Each row comes from the steps of one walk. Every step used is in the known rows, and no mark comes twice. Write the walk behind each row, first mark first.
Known rows:
kasa > nofeter > susis > momu: [ 0.07 -0.07 -0.12  0.06  0.02 -0.19  0.21 -0.14  0.03  0.06  0.06  0.12
  0.30 -0.19  0.12 -0.04 -0.09  0.25 -0.25 -0.12 -0.16  0.14  0.26  0.25
 -0.03]
susis > dapa: [-0.11 -0.04  0.23  0.06  0.01 -0.28  0.05  0.08 -0.07  0.14  0.07  0.04
 -0.16 -0.35  0.11  0.14  0.10 -0.16  0.08 -0.17  0.20 -0.07  0.12  0.15
  0.05]
kasa > nofeter > susis > dapa > dutak > dozi > fizi: [-0.09 -0.14  0.32  0.08 -0.16 -0.44 -0.09 -0.06 -0.03  0.21 -0.16  0.08
 -0.11  0.54  0.17  0.40  0.11 -0.06 -0.67 -0.19  0.05  0.34  0.28  0.15
 -0.06]
dapa > dutak: [ 0.30 -0.06  0.07  0.08  0.01 -0.05 -0.05  0.04 -0.12  0.22 -0.05  0.08
  0.08  0.04 -0.06  0.09  0.20  0.07 -0.10 -0.23  0.11 -0.09  0.11  0.07
  0.10]
dozi > dutak: [ 0.14  0.04  0.00  0.03  0.02 -0.26  0.11  0.05 -0.17  0.06 -0.04 -0.08
  0.21 -0.13  0.07  0.11  0.00  0.01 -0.14 -0.03  0.04 -0.09  0.00  0.14
  0.07]
kasa > nofeter > susis > dapa: [ 0.07 -0.09  0.05  0.06 -0.09 -0.11  0.05  0.00  0.02  0.10 -0.01 -0.02
 -0.07 -0.32  0.25 -0.04  0.04 -0.01 -0.06 -0.11 -0.04  0.16  0.20  0.16
 -0.07]
kasa > nofeter > susis > dapa > fizi: [ 0.02 -0.14  0.05  0.06 -0.08 -0.11  0.09  0.19  0.01 -0.01  0.09 -0.07
 -0.19 -0.31  0.25 -0.19 -0.04 -0.07 -0.16 -0.02  0.01  0.16  0.22  0.10
 -0.04]
tano > dapa > kasa > nofeter: [ 0.55 -0.04 -0.33  0.06 -0.09 -0.21  0.03  0.18 -0.02  0.07  0.08  0.04
  0.01  0.21 -0.03 -0.20  0.17  0.01  0.68 -0.13  0.03 -0.03  0.23 -0.03
 -0.04]
tano > dapa > susis > nofeter > kasa: [ 0.30 -0.01 -0.07  0.03 -0.13 -0.02 -0.15  0.04  0.14 -0.02  0.09 -0.21
 -0.18 -0.18  0.33  0.11 -0.02 -0.31  0.58  0.13 -0.02 -0.03  0.12  0.05
  0.07]
nofeter > susis > dapa > fizi: [-0.17 -0.23  0.30  0.02 -0.06 -0.20  0.11  0.16 -0.07 -0.04  0.04 -0.14
 -0.25 -0.47  0.20 -0.06 -0.06 -0.23 -0.32 -0.05  0.16 -0.01  0.18  0.15
  0.05]
nofeter > susis > dapa > dutak: [ 0.08 -0.12  0.28  0.06 -0.05 -0.08 -0.10 -0.01 -0.02  0.15 -0.16 -0.05
 -0.07 -0.18  0.08  0.26  0.21 -0.13 -0.39 -0.27  0.20 -0.03  0.16  0.17
  0.02]
dutak > dozi: [ 0.06 -0.16  0.07  0.08 -0.08 -0.25  0.11 -0.09 -0.15  0.20 -0.05  0.05
  0.08  0.09  0.08  0.10 -0.07 -0.07 -0.20 -0.05  0.04  0.08  0.09  0.09
  0.10]
momu > kasa > nofeter > susis > dapa: [ 0.01  0.10 -0.27  0.03 -0.10 -0.07  0.03  0.06  0.04 -0.02 -0.15 -0.03
 -0.25 -0.06  0.28  0.03 -0.02 -0.12  0.04 -0.11  0.02  0.10  0.16  0.14
 -0.12]
tano > dapa: [ 0.24 -0.17  0.07  0.03 -0.11 -0.30  0.01  0.08 -0.05  0.10  0.06 -0.02
  0.02 -0.45  0.14 -0.15  0.04 -0.09  0.37 -0.24  0.10 -0.12  0.12  0.10
  0.07]
kasa > dapa > fizi: [ 0.04 -0.03 -0.04  0.03 -0.05 -0.08  0.19  0.24  0.03 -0.08  0.20  0.04
 -0.25 -0.15 -0.13 -0.33 -0.14 -0.12  0.05 -0.02 -0.05 -0.08  0.13 -0.03
  0.12]
susis > dapa > tano: [-0.04 -0.01  0.32  0.12  0.04  0.02 -0.11  0.22 -0.05  0.06  0.03  0.05
 -0.05 -0.49  0.04  0.24  0.26 -0.16 -0.14 -0.27  0.32 -0.11  0.12  0.02
  0.11]
dapa > kasa > nofeter > susis > momu: [ 0.23 -0.02 -0.28  0.06  0.05 -0.19  0.25 -0.07 -0.02  0.02  0.03  0.10
  0.23  0.30 -0.11  0.03  0.01  0.18 -0.13 -0.06 -0.06  0.07  0.32  0.18
 -0.07]
dozi > dutak > dapa > susis > nofeter: [ 0.16  0.12  0.18 -0.02 -0.09  0.06 -0.04  0.07  0.11 -0.02 -0.15 -0.13
  0.17 -0.28  0.24  0.33 -0.01 -0.24 -0.30  0.16 -0.14 -0.23  0.06 -0.10
  0.12]
momu > kasa > nofeter > susis: [ 0.24  0.01 -0.42  0.03 -0.12  0.00  0.11  0.01 -0.03  0.00 -0.17 -0.04
 -0.08  0.01  0.23 -0.18 -0.13  0.07  0.02 -0.04 -0.16  0.13  0.15  0.10
 -0.08]
dozi > dutak > dapa: [ 0.12  0.04  0.08 -0.02 -0.05 -0.18  0.00  0.12 -0.01  0.01 -0.09 -0.04
  0.37 -0.28  0.08  0.05  0.06 -0.01 -0.27 -0.08 -0.07 -0.15  0.03  0.02
  0.10]
susis > dapa > fizi: [-0.17 -0.09  0.23  0.05  0.02 -0.27  0.09  0.27 -0.08  0.01  0.16 -0.02
 -0.26 -0.34  0.11 -0.03  0.04 -0.20 -0.01 -0.07  0.25 -0.08  0.14  0.10
  0.08]
dozi > dutak > dapa > kasa > nofeter > susis > momu: [ 0.23  0.14 -0.27 -0.02  0.02 -0.16  0.14  0.02  0.11 -0.15 -0.11  0.02
  0.59  0.31 -0.07  0.14  0.09  0.16 -0.46 -0.03 -0.17 -0.03  0.24  0.09
 -0.07]
nofeter > kasa > dapa > susis > momu: [-0.03  0.12 -0.15 -0.01  0.09 -0.05  0.08  0.00  0.30 -0.09  0.12  0.06
 -0.05  0.25 -0.11 -0.04 -0.10 -0.10  0.20  0.03 -0.18  0.03  0.19  0.14
  0.17]
momu > kasa: [ 0.06  0.07 -0.24  0.02 -0.02 -0.14  0.11  0.08 -0.12  0.03 -0.11  0.02
 -0.15 -0.03  0.10  0.00 -0.06 -0.08  0.18 -0.09  0.09 -0.11  0.06  0.10
  0.04]
dutak > dapa > susis > nofeter > kasa: [ 0.21  0.02  0.00  0.00 -0.08  0.16 -0.14  0.05  0.21 -0.02  0.04 -0.12
 -0.02 -0.16  0.24  0.12  0.00 -0.21  0.09  0.23 -0.21 -0.04  0.13 -0.06
  0.12]

Write each row's walk:
[ 0.19 -0.07  0.04  0.12 -0.16 -0.05 -0.12 -0.09  0.04  0.21 -0.20  0.04
  0.04  0.35  0.18  0.30  0.17 -0.04 -0.48 -0.17  0.04  0.26  0.18  0.10
 -0.05]  kasa > nofeter > susis > dapa > dutak > dozi
[ 0.19 -0.09  0.27  0.07 -0.03  0.19 -0.13  0.23  0.04  0.03 -0.03  0.08
  0.29 -0.53  0.01 -0.01  0.21  0.00 -0.30 -0.24  0.04 -0.16  0.13 -0.16
  0.18]  dutak > dapa > tano
[ 0.07  0.13 -0.17  0.09 -0.07  0.23 -0.12  0.20  0.06 -0.10 -0.19 -0.03
 -0.14 -0.21  0.22  0.14  0.15 -0.11 -0.14 -0.20  0.13  0.07  0.15  0.00
 -0.06]  momu > kasa > nofeter > susis > dapa > tano
[ 0.15  0.09  0.05  0.04 -0.12  0.17  0.12  0.01  0.18  0.02  0.06  0.01
 -0.34 -0.15  0.01  0.11 -0.15 -0.31  0.12  0.13 -0.15 -0.15  0.14 -0.09
  0.10]  kasa > dapa > susis > nofeter
[ 0.22  0.01 -0.15 -0.01 -0.04  0.10  0.00  0.09  0.22 -0.04  0.04 -0.08
 -0.24  0.19 -0.03 -0.23 -0.10 -0.19  0.35  0.11 -0.23  0.07  0.13  0.00
  0.18]  nofeter > kasa > dapa > susis
[ 0.15 -0.07  0.14  0.12 -0.07  0.18 -0.10  0.14  0.04  0.03 -0.04 -0.01
  0.05 -0.45  0.19  0.08  0.19  0.00 -0.27 -0.20  0.06  0.12  0.20  0.01
 -0.01]  kasa > nofeter > susis > dapa > tano
[-0.17  0.02 -0.18  0.00  0.03 -0.22  0.21 -0.12 -0.02 -0.07 -0.14  0.03
  0.05 -0.10  0.11  0.15 -0.16 -0.03 -0.30 -0.14  0.06 -0.07  0.17  0.30
 -0.01]  nofeter > susis > momu > kasa
[ 0.22  0.27 -0.37  0.03 -0.05  0.12 -0.03  0.13  0.09 -0.01 -0.16  0.13
 -0.25  0.39 -0.20  0.06  0.09 -0.11  0.10 -0.23  0.05 -0.16  0.06 -0.02
  0.04]  momu > kasa > dapa > dutak
[ 0.06  0.20 -0.23 -0.04  0.01  0.07  0.00  0.12  0.29 -0.05 -0.18  0.20
  0.17  0.11  0.16 -0.03 -0.03  0.00  0.06 -0.11 -0.21 -0.06  0.25 -0.03
  0.09]  dutak > dapa > susis > momu > kasa > nofeter
[ 0.07  0.29 -0.28  0.00 -0.13  0.23  0.09  0.07  0.19 -0.10 -0.10  0.01
 -0.52  0.08  0.06  0.18 -0.19 -0.41  0.24  0.14 -0.09 -0.20  0.10 -0.10
  0.05]  momu > kasa > dapa > susis > nofeter
[ 0.28  0.07 -0.06  0.06 -0.03  0.08 -0.01  0.06  0.07  0.11  0.00  0.15
 -0.07  0.16 -0.25 -0.01  0.15  0.00 -0.03 -0.23 -0.01 -0.11  0.11 -0.02
  0.09]  kasa > dapa > dutak
[ 0.06 -0.01  0.06  0.05  0.04 -0.26  0.09  0.14 -0.11  0.08  0.04  0.02
 -0.22  0.13 -0.12  0.19  0.20 -0.23  0.18 -0.11  0.30 -0.14  0.18  0.08
  0.01]  susis > dapa > kasa
[ 0.21  0.03 -0.08  0.04 -0.03  0.07 -0.03 -0.02  0.06  0.05  0.09 -0.15
 -0.19 -0.03  0.24  0.19 -0.06 -0.20  0.26  0.27 -0.09  0.04  0.11  0.06
  0.08]  dapa > susis > nofeter > kasa
[ 0.27 -0.08 -0.02  0.00 -0.03 -0.09  0.06  0.16 -0.02  0.05 -0.03  0.06
  0.12  0.08 -0.17 -0.06  0.16 -0.06  0.04 -0.08  0.01 -0.20  0.20 -0.09
  0.08]  dutak > dapa > kasa
[ 0.06  0.20 -0.32  0.01  0.07 -0.04  0.11  0.06  0.14  0.01 -0.14  0.16
  0.01  0.27  0.16  0.03 -0.08  0.02  0.21 -0.07 -0.09  0.00  0.22  0.09
  0.07]  dapa > susis > momu > kasa > nofeter
[ 0.35 -0.13  0.10  0.09 -0.16 -0.21 -0.18 -0.03 -0.03  0.20 -0.14  0.04
  0.13  0.22  0.09  0.17  0.18 -0.13  0.00 -0.31  0.18 -0.01  0.10  0.04
  0.09]  tano > dapa > dutak > dozi
[-0.10 -0.19  0.26  0.03 -0.07 -0.22  0.07 -0.03 -0.05  0.08 -0.05 -0.09
 -0.13 -0.49  0.19  0.08  0.00 -0.18 -0.24 -0.16  0.12  0.00  0.16  0.21
  0.01]  nofeter > susis > dapa
[ 0.00  0.23 -0.33  0.01  0.00  0.05  0.08 -0.07  0.19 -0.13 -0.19  0.13
 -0.03  0.32 -0.20  0.21 -0.01 -0.05 -0.36 -0.27  0.01 -0.13  0.17  0.18
 -0.01]  nofeter > susis > momu > kasa > dapa > dutak
[ 0.15 -0.05  0.26  0.00 -0.13  0.16 -0.03  0.04  0.15  0.08 -0.05 -0.02
 -0.01 -0.40  0.20  0.16 -0.03 -0.24 -0.10  0.08 -0.15 -0.20  0.16 -0.13
  0.14]  dutak > dapa > susis > nofeter
[ 0.47  0.02 -0.35  0.07  0.01 -0.09  0.15  0.12 -0.11  0.13  0.07  0.09
  0.02  0.36 -0.13 -0.13  0.13  0.13  0.36 -0.01 -0.03  0.03  0.23 -0.01
 -0.03]  dapa > kasa > nofeter
